Known rows, with every step that occurs:
daza ribi venas gugeban: [ 1.05 -3.02  2.19 -1.41 -1.53 -2.19  1.04 -1.69  0.85  0.60  0.70  4.30
 -1.56 -0.18 -4.20  1.76  0.32  2.37  1.65  1.12 -2.39]
ribi venas gugeban daza: [ 0.89 -0.95 -0.30 -0.64  0.43  0.33  2.03 -3.06 -0.14  0.82 -1.52  5.17
 -2.37 -2.89 -3.76  2.45  1.66  2.71 -0.92  1.41 -0.04]
kalu venas daza ribi: [ 2.28 -1.34  2.59 -1.52 -2.42 -2.98  1.94 -0.72 -0.74 -1.82 -0.80  4.25
 -4.20  0.88 -2.25 -1.76 -1.32  0.81  0.33 -0.81  0.01]
ribi venas: [-0.38 -1.07  0.01 -0.66  1.33 -1.34  0.70 -1.63  1.11 -1.71 -1.51  4.26
 -3.84 -0.71 -3.87 -0.53  0.09  2.07  0.22 -0.82 -0.20]
gude ribi venas kalu: [-0.93 -0.90  3.21 -0.18 -0.31 -0.80  1.76  0.22  2.42 -0.78 -2.74  2.41
 -6.04  0.34 -6.34  1.11 -1.01  0.87  1.05  0.53 -0.83]
gude venas: [ 2.17 -0.99  0.55  0.95  0.31 -2.98  0.51 -1.75  0.84 -2.17 -1.69  2.99
 -5.06 -0.59 -4.15 -1.36 -1.00 -1.08  0.16  0.11  1.50]
gude ribi venas daza: [ 0.97 -2.06  2.93 -1.30 -2.33 -1.67  2.29 -0.14 -1.03 -0.30 -2.02  4.57
 -6.73  0.63 -6.54  0.56  0.20  0.11  1.18 -1.58 -0.87]
gugeban daza kalu: [ 0.01  0.28 -2.61  0.68  0.43  1.84  1.91 -1.95  0.43 -0.52 -1.98  3.53
 -3.66 -1.04 -2.04  0.58  0.87  1.29  0.26 -0.08  1.13]
venas kalu ribi: [ 0.27  1.62  1.10  1.83 -0.67 -1.81 -0.43 -1.73  2.95 -1.26 -1.66  2.61
 -2.47  0.15 -4.28  0.56 -1.77  1.38 -1.39  3.93  1.34]
gugeban ribi: [-1.04  1.55 -0.97  0.07 -0.45 -2.45  1.84 -2.22  0.01 -1.83 -1.71  2.98
 -1.10  0.07 -1.74 -0.68  0.04  1.11 -1.17  2.64  1.25]
gude venas kalu ribi: [ 2.06 -0.05  2.21  1.74 -1.27 -3.60 -0.51 -1.39  2.79 -0.81 -2.12  2.64
 -4.53  0.15 -5.98  0.29 -2.10 -0.78 -0.33  3.44  2.12]
gude venas gugeban: [ 3.00 -1.07  1.43  1.94 -0.81 -3.24  0.22 -1.94  0.34 -0.19 -0.97  2.59
 -3.14 -0.82 -4.38  0.85  0.26 -0.66  0.20  1.43  0.96]
gugeban kalu ribi venas: [-0.97 -1.10  0.25 -1.44 -0.82 -1.16  0.20 -0.90  0.58 -1.41 -2.96  4.12
 -0.31  0.72 -5.58  1.73 -0.78  3.04  0.87  1.56  0.17]
daza ribi venas: [ 0.20 -3.01  1.13 -2.25 -0.49 -2.21  1.33 -1.67  1.55 -1.36 -0.40  4.51
 -3.31  0.08 -3.74 -0.50 -1.06  2.11  1.45 -0.17 -1.73]
gugeban ribi venas daza kalu: [-1.82 -0.81 -0.40 -1.41 -3.27 -2.07  2.25  0.96 -2.40  1.71 -2.09  3.79
 -3.65  1.11 -3.89  0.10  3.46  1.50  2.93 -0.70  0.32]
gugeban kalu ribi: [-0.07  0.64 -0.21  0.70 -1.15 -1.06  0.15 -1.47  0.70 -2.16 -2.76  3.11
  0.51  0.68 -3.96  1.39 -1.31  1.77 -0.50  2.96  1.06]
kalu venas: [ 0.70  0.79  0.22  0.04  2.01 -1.76  0.93 -1.85  0.79 -3.71 -1.76  3.26
 -3.34  0.11 -2.14 -1.84 -1.76  1.78 -1.13 -1.10  1.37]
daza kalu venas gugeban: [ 1.02  0.10  0.13  1.33  0.30 -1.14  0.36 -0.41  0.17 -0.18 -0.76  2.09
 -2.04  0.92 -2.56  1.18  0.42  2.42  1.37 -1.17  0.33]
daza kalu: [-0.36  0.10 -1.34  1.68  0.16 -0.12  0.27 -0.69  0.97 -1.30 -1.12  2.40
 -3.20  0.56 -2.53 -0.09  0.47  1.07  1.46 -0.86  0.37]
gugeban ribi venas daza: [-0.82 -0.29  0.46 -1.81 -2.53 -3.33  2.46 -0.66 -2.42  0.32 -2.27  4.53
 -3.35 -0.07 -3.80 -0.71  2.20  1.15  0.32  0.96  0.82]

Rows:
[-0.43 -1.70 -0.03 -0.27 -2.01 -0.84  0.88  0.86 -1.50  0.99 -1.75  3.99
 -5.36  0.50 -4.26 -0.08  2.71  1.16  2.83 -2.64 -0.33] -> ribi venas daza kalu
[ 1.87  0.65  1.28  0.80  1.03 -2.12  0.83 -1.75  0.29 -1.43 -1.02  2.91
 -1.67 -0.36 -2.55  0.32 -0.59  2.28 -1.13  0.40  0.62] -> kalu venas gugeban
[ 2.33 -1.28  0.53 -0.25 -1.79 -0.16  2.46 -3.50  0.78  0.11 -0.17  4.38
 -1.05 -1.91 -2.18  2.17 -0.24  1.59 -1.07  3.37 -0.68] -> venas gugeban daza ribi
[ 0.57  0.51  0.86 -0.31 -1.95 -1.19  1.65  1.05 -2.54 -2.60 -4.24  2.55
 -2.23  0.24 -2.21 -0.80  0.35  0.99  0.17 -0.60  1.52] -> gugeban kalu venas daza
[-1.39 -0.17  1.09  0.63  0.66 -1.11  0.55 -0.25  2.21 -1.08 -2.62  2.77
 -4.35 -1.13 -4.12 -0.40  0.50  1.75  0.43  0.98  0.13] -> ribi venas kalu
[-2.91  0.86  0.66 -0.45 -0.47 -2.39  1.75 -0.28  1.20 -0.19 -2.90  2.60
 -2.60 -0.37 -3.52 -0.16  1.13  1.96  0.38  3.19  0.71] -> gugeban ribi venas kalu
[ 0.70 -2.64  0.17 -3.03 -0.26  0.01  2.89 -2.89  1.06 -0.78 -1.22  5.69
 -3.69 -1.79 -3.39  0.21 -0.56  2.35  0.26  0.67 -1.00] -> gugeban daza ribi venas
[ 2.36  0.85  0.02 -0.05  1.16 -0.20  2.34 -3.24 -0.12 -1.08 -1.91  4.10
 -2.05 -2.13 -1.99  1.28 -0.29  2.34 -2.44  1.24  1.35] -> kalu venas gugeban daza
[ 2.73 -1.09  1.22 -1.57 -0.59 -0.70  2.94 -2.98  0.37 -0.55 -0.55  4.42
 -1.65 -1.39 -1.69  1.47 -1.27  2.28 -1.09  1.78 -0.19] -> kalu venas gugeban daza ribi
[-0.94 -2.08  2.35 -1.16 -1.01 -1.69  1.15 -0.26  2.58 -0.59 -1.40  3.27
 -4.06 -0.24 -4.01 -0.39 -0.69  1.67  1.64  1.63 -1.33] -> daza ribi venas kalu
[ 0.46 -1.25  0.91  0.28  0.26 -1.69  0.50 -1.89  0.51  0.06 -0.80  4.21
 -2.04 -0.88 -4.44  1.54  1.30  2.50  0.42  0.67 -0.87] -> ribi venas gugeban
[ 0.49 -1.05  0.48 -1.18  0.58 -2.14  0.15 -2.60  1.84 -1.23 -0.74  5.29
 -2.90  0.55 -5.71  0.52 -1.34  2.79 -0.20  0.67  0.37] -> kalu ribi venas
[ 0.45 -1.07  0.74 -0.65 -1.41 -2.06  1.06 -0.71 -1.39 -0.49 -1.92  5.02
 -5.02 -0.72 -4.37 -0.97  1.57  1.06  0.43 -1.13  0.17] -> ribi venas daza
[ 0.01  0.55  0.03  1.85 -1.31 -0.57  0.56 -0.54 -0.57 -0.94 -2.60  1.84
  1.26 -0.80 -2.58  2.17  1.30  1.41  0.19  2.75 -0.04] -> venas gugeban kalu
[-0.03 -1.51 -1.23 -0.24 -0.13  1.44  2.01 -1.47 -0.23  2.12 -1.43  4.56
 -2.71 -1.58 -4.17  3.11  2.59  2.87  1.47 -0.20 -0.38] -> ribi venas gugeban daza kalu
[ 1.21 -0.01  1.75  2.15 -0.22 -2.72  0.38 -0.39  2.03 -1.43 -2.72  1.62
 -5.59 -0.79 -4.11 -1.17 -0.53 -1.49  0.34  2.04  1.70] -> gude venas kalu
[ 0.03 -1.28  1.20 -1.31 -3.55 -1.72  0.76  0.10 -1.75 -0.20 -3.29  4.77
 -1.48  0.69 -5.91  1.63  0.74  1.84  1.05  1.26  0.27] -> gugeban kalu ribi venas daza
[ 1.76  0.27 -1.09  1.10 -1.52  0.80  0.83 -2.98  0.78  2.00 -0.62  4.31
 -0.81 -0.43 -4.40  4.05  0.56  2.36 -0.31  2.74  0.93] -> venas gugeban daza kalu ribi
[ 1.93  0.65  1.18  0.02 -0.72 -2.31  1.36 -0.81 -1.35 -2.27 -2.13  3.80
 -4.66  0.10 -2.51 -1.96 -0.16  0.74 -0.91 -1.26  1.48] -> kalu venas daza
[ 4.13 -2.67  1.59 -0.58 -2.33 -1.92  2.51 -3.09  0.33  0.78 -0.52  4.25
 -3.22 -1.97 -3.82  1.68 -0.49 -0.66  0.19  2.73 -0.02] -> gude venas gugeban daza ribi
[ 3.13 -1.25  1.60  0.95 -2.52 -3.60  1.00 -0.93 -1.51 -0.85 -1.96  3.50
 -6.16 -0.61 -4.39 -1.46  0.42 -2.17  0.43 -0.15  1.79] -> gude venas daza
[ 0.11 -1.49 -1.56 -1.57  0.17  1.12  1.46 -2.43  1.10  0.68 -1.50  5.55
 -3.44 -0.03 -5.47  2.36  0.01  3.27  0.83 -0.07  0.53] -> gugeban daza kalu ribi venas
